Each row was made from one small tree. Brackets hold a mark, then the marks that hang from it, in alphabetical order. Every link used is in the known rows. Write each row's tree.
Known rows:
[P V]: [ -9.9 -26.9 -13.1  12.5  44.5  13.1  56.8 -12.3 -11.7   4.6 -10.3  -1.8
   3.4   2.5  11.7 -27.0  24.4]
[H [E [N V]]]: [ 14.5  -4.9  15.0  18.9  33.3  23.4  31.2  11.8 -14.3   4.2  22.9  -0.7
  30.8   7.0  16.2  -9.4 -19.5]
[H E]: [ 9.7 -7.6 -8.5 36.4 31.0 17.8 69.8 -0.6 -2.1  6.4  8.7 -0.6 13.2  6.4
 12.9 -9.0 -4.0]
[K [E H [N [V [X W] Z]] U]]: [ -4.2  -1.0  -7.4  -4.2 -38.7 -28.2 -24.2  36.2   5.4  -1.3 -12.5   1.8
   0.4  12.8  -9.0  28.6  16.1]
[E H N U]: [ 17.4   7.6  25.5 -19.8  11.9   3.1  64.4   8.1 -18.3  -0.2  -3.8 -24.0
   7.4   6.2   1.5 -20.8   8.0]
[V L [X W]]: [-33.5  22.2 -12.6   7.0 -20.9  -0.2   4.4 -38.1  11.7  -1.4 -32.6  33.0
 -29.9  -7.3  -8.6  21.0  24.1]
[U [E H [N [V L Z]]]]: [  9.2  -5.9   0.1   6.5  -2.3  -2.3 -27.7   6.1  17.8  -4.7  -5.9 -14.0
  -9.4 -11.4  -0.2  -8.1 -20.0]
[N [V L]]: [-11.5  -2.9  -5.9 -13.8  15.8  14.0  -4.8 -33.5  35.2   7.3 -17.0   1.3
  -6.4 -11.9   1.0 -19.1   6.3]
[P [V L [X W] Z]]: [-54.0 -10.6 -13.0  23.0 -20.5 -28.8 -28.8 -15.5 -13.9  -8.8 -16.6  28.2
 -45.3  -0.9  -9.0  17.5  38.7]
[H [E N]]: [ 13.6   3.2  13.0  38.5  31.0  16.8  69.0   5.9 -36.1   1.8  19.6   1.3
  16.7   9.9  13.5  -6.2  -4.9]
[U [E H]]: [ 29.3  -7.8 -28.3  17.3  24.9  26.0  70.0  -1.4  28.7   6.2 -26.7 -17.3
  10.4  -9.6  12.9 -12.2 -17.4]
[H [E [N [V X]]]]: [  6.5   1.9  12.1  14.3  22.7  13.8  11.1  -0.8 -23.5   2.7  33.3  15.2
  19.4   5.3   7.1  -3.1 -15.5]
[N [V [X W]]]: [-14.8   0.3 -16.9 -17.2  -5.0  12.0   1.1  -8.3  31.0   7.6 -32.0  27.1
  10.6  -2.5   3.9  22.5   5.9]
[U [E H N]]: [ 33.6   3.5  -6.6  19.3  25.5  25.3  69.4   4.9  -5.1  -0.5 -15.6 -15.6
  14.3  -4.3  11.8  -9.4 -17.3]
[K [E H [N [V L X Z]]]]: [-11.6   2.7  10.9  11.4 -15.8 -28.8 -42.3  -4.2   0.7  -7.6   3.8  13.8
 -21.6  -1.8 -15.1  -4.3   5.9]
[K [E H [N V]]]: [ 20.6  -3.0   9.1   6.9  26.0  14.4  33.5  14.1  12.2   4.8 -11.8  -6.3
  24.8   2.0   8.6 -16.3 -10.4]

Which tree is each row?
[ -5.6  -2.2 -32.9   6.9  -8.7  -9.3 -50.7 -22.2  -0.1  -5.1   6.9   7.5
 -16.8  -7.4  -5.6   5.6   5.5]	[U [E [N [V L X Z]]]]
[  8.1 -10.2  25.1 -36.8  -1.9 -18.4   1.5  34.2   1.3   1.1   3.7 -24.4
  12.5   9.4  -2.0 -15.0   3.1]	[E H [N [V Z]] U]
[ -8.2  16.0 -31.4  13.0 -17.0  18.6 -35.0 -27.2   9.0  -2.5 -22.1  16.4
 -10.7 -13.2   1.0  29.8  -4.3]	[U [E [N [V L [X W]]]]]
[-15.7   1.5   7.2   6.8 -20.1 -26.1 -52.7  -4.6 -26.8  -4.7  48.0  -2.1
 -22.1   7.3 -12.0  -0.2  11.0]	[H [E [N [V L X Z]] U]]
[ -5.7  11.0  10.0   3.0  -3.5   2.0 -27.8 -24.4 -23.8  -1.6  42.8  -3.8
 -13.2   0.7  -9.0  -9.5   2.4]	[H [E [N [V L X]] U]]
[ 17.8  -5.8   4.0   1.7  21.1  16.6  24.5  11.8 -17.7   9.1  30.8 -22.2
  26.0  11.8   9.6 -11.6  -5.6]	[H [E [N V] U]]
[ 26.9 -16.8  -8.2   2.5  12.4   4.0   6.6  30.1  15.5   0.3  -8.2 -16.4
  20.0  -1.5  10.1  -4.1 -23.2]	[U [E H [N [V Z]]]]
[ -5.6  16.6  32.7 -35.9 -11.6  -5.5 -27.3 -22.3  -4.1  -3.4  10.9  -7.4
 -19.5  -8.6 -15.5 -19.5   2.3]	[E H [N [V L X]] U]
[-42.7  10.3 -15.8  10.2 -37.0 -29.0 -19.6 -18.0   9.7  -5.5 -27.8  33.4
 -37.9  -1.2 -12.1  30.1  30.6]	[V L [X W] Z]
[ 33.5  -7.6  -3.9  -1.0  27.4  31.0  30.6  11.2  18.6   3.2 -12.4 -18.2
  28.0  -8.4  15.2 -11.9 -32.4]	[U [E H [N V]]]
[ 18.4 -10.6 -10.3  -1.9   0.5  -6.3 -12.9  17.1   4.4  -3.3   1.6  -0.2
  10.2  -3.6   1.5   2.5 -19.5]	[U [E H [N [V X Z]]]]
[ 12.8  -3.0  -0.4 -33.4  19.8  11.5  21.9  -3.2  -4.1   9.2   1.9 -20.8
  22.4   8.1   7.4 -17.4  16.9]	[E [N V] U]
[ 26.7   0.1  -9.1  -3.7  16.6  22.8  11.1  -2.9   5.8   0.7  -2.6  -2.1
  17.9  -9.8   6.3  -4.9 -28.5]	[U [E H [N [V X]]]]
[ 10.5  -0.8   1.3  -1.4  10.0   6.6   6.1  -0.8 -27.8   4.6  41.6  -7.1
  16.3   9.8   2.2  -5.4  -0.9]	[H [E [N [V X]] U]]
[-27.5  15.3  27.1 -27.2 -51.7 -32.0 -60.5  10.9   3.5  -8.0  -8.2   5.7
 -28.7  -0.8 -19.4  21.1   8.2]	[E H [N [V L [X W] Z]] U]
[-11.2   4.2  20.5 -32.9 -38.0 -27.6 -27.5  34.5   1.5  -3.1  -9.8   3.7
   0.7   8.1  -9.6  23.9   4.9]	[E H [N [V [X W] Z]] U]
[-18.9  18.7   8.1  10.8 -29.7   2.8 -37.0 -10.6 -17.0  -1.1  19.0   7.0
 -13.8   2.4  -8.6  23.7   0.7]	[H [E [N [V L [X W]]] U]]
[-11.0   7.9  -6.1  10.6 -38.5 -10.6 -54.9   8.7  15.7  -9.6 -21.5  12.9
 -19.4 -12.1  -8.4  31.5 -18.5]	[U [E H [N [V L [X W] Z]]]]
[-21.0 -13.6  -8.8 -12.6   1.0 -14.5 -29.6 -14.0  33.3   4.1 -12.2   3.4
 -14.1  -4.9  -3.4 -11.4  15.3]	[N [V L Z]]
[  1.7  -4.1  20.9 -40.9 -13.0 -27.3 -19.1  20.1  -9.0  -2.4  13.6  -7.8
   1.6   8.0 -10.0  -8.4   7.0]	[E H [N [V X Z]] U]
